Each row comes from the steps of one walk. Every step used is in the known rows, and no mark comes twice. Write the walk behind each row, first mark first.
In the rows, zero is written as 128.
Known rows
t > h: [100 131 114  89 127 153 100 131 141 110 164 167 143 184  99 119 157 157
 105]
x > j > v > y: [144 111 113  98 141 166  91 130 113 123 118 130  59 190 128 140 153 190
  70]
a > v > j: [103 102 166 127 127 164 109 114 157 130  86 153  97 149  97 134 127 145
 115]
x > j > v > h: [126 111 109  93 154 152 104 128 134 112 127 132  79 175 131 142 139 182
  90]
a > v > h: [102 102 120 116 120 155  82 125 149 139  92 159 106 137  99 151 128 139
 126]
h > t > y: [ 93 122 106  73 112 183  82 138 115 140 167 191 111 154  88 108 182 130
  89]
x > j > v: [116 113 132 122 152 161 104 121 122 120 157 121  81 196 123 130 153 191
  70]
v > h > t > y: [102 119  83  43 114 175  81 144 129 131 139 202 110 132  97 122 168 121
 107]
a > v: [ 92 104 142 146 117 164  85 120 135 149 120 148 107 159  90 139 144 147
 106]
n > y > v > j: [103 122 151 127  99 143 112 116 125 137 134 166 107 133  72 111 164 181
 116]
h > v > y > n: [103 137  99  87 117 169  41 121 113 145  65 187 103 160  79 121 162 157
 125]
y > t > h > v: [ 70 151 112 117 143 169  72 107 140 121 141 167 147 150  95  99 175 146
 111]
t > y: [110 116 112 102 122 164 103 128 121 129 155 184 106 153  97 115 180 150
  85]
j > v > a: [121  91 147 158 147 170  92 109 125 144 147 136  51 163 117 117 156 169
  88]
a > v > y > t > h: [104 128 117 111 119 164  76 113 137 136  89 157 132 129 109 129 162 130
 111]
n > y > t > h > v > j: [ 77 147 115  96 139 165 100 119 136 122 120 184 134 134  79  88 174 156
 124]
v > y: [133 112 102  78 108 163  74 139 124 138 112 165  95 170  88 130 164 165
  98]
n > y > t > h: [ 87 138  93  87 117 146  95 134 118 139 172 169 160 148  74  91 198 164
 112]
j > v: [112  97 143 129 135 165  82 137 128 144 161 130  78 184 108 121 161 170
  83]
y > v > h > t: [ 87 131 119  89  97 159  61 118 136 138 139 167 125 128  88 127 156 141
 123]

Which walk is each row?
[100 131 109  87 120 151  89 120 113 137 123 196 129 148  90 105 186 148
 107]
t > y > n
[103 118 132 174 102 148  98  93 101 154 155 167  90 122  72 112 177 182
 113]
n > y > v > a
[ 90 136 119 140 151 175  92  94 135 111 136 182 101 158 105 115 145 150
 117]
t > h > v > a
[109 126 116 119 110 148  97 105 131 121 129 187 105 104 110 130 167 146
 106]
t > y > v > h
[ 83 135 134 119  96 174  80 110 112 141 173 185 113 127  93 111 185 134
  91]
h > t > y > v
[126 108 137 150 164 165 115  93 117 120 144 126  54 176 131 125 148 192
  75]
x > j > v > a
[100 127 139 149 106 155 100  99 117 131 159 178 108 126 101 118 181 154
  88]
t > y > v
[ 98 153  94  74 125 164  55 121 122 120  78 198 129 165  94 120 156 147
 131]
t > h > v > y > n
[111 126 162 130 116 156 125  96 138 113 123 182  98 117 109 113 166 153
  95]
t > y > v > j
[ 97 118 104  53 128 171  63 141 118 150 118 189  94 134 114 113 171 123
 113]
j > v > h > t > y > n
[ 80 141 114 114 138 170  81 120 138 110 149 177 127 179  97 119 150 151
 111]
t > h > v
[ 95 124 142 108 141 175  92 116 149 118 100 170  90 164  89 116 139 159
 113]
h > v > j
[ 89 140 113  91 133 152  91 117 142 120 157 155 163 155  98  97 183 152
 105]
y > t > h
[ 93 128 138 147 108 179  90  82 108 140 160 190  87 106 101 106 180 134
  95]
h > t > y > v > a
[ 91 139 138  95 148 171 107 115 160  94 114 182 117 170 103 115 133 149
 118]
t > h > v > j
[117 139  96  67 121 158  79 127 134 122 119 165 141 147 102 110 182 150
 104]
v > y > t > h
[ 89 110 105  87 113 181  79 132 132 146 109 194  99 113 103 141 146 102
 115]
a > v > h > t > y
[109 103 107  71 131 183  77 150 125 140 150 176  70 138 121 124 165 124
  91]
j > v > h > t > y
[128 109 122  88 123 158  55 138 113 153  92 151  79 171 106 122 166 165
 103]
j > v > y > n
[ 77 142  97 143 142 169  87  97 110 139 142 185 117 122  79  88 186 158
 122]
n > y > t > h > v > a
[139  95 125 104 124 171  69 144 120 146 124 140  55 177 114 134 160 167
  83]
j > v > y
[102 134  93  47 145 165  84 127 111 125 114 180  99 147 129 120 163 145
  99]
x > j > v > h > t > y > n
[110 121 144 179 119 160 110  73 113 129 146 182  82 104 110 113 177 154
  93]
t > y > v > a
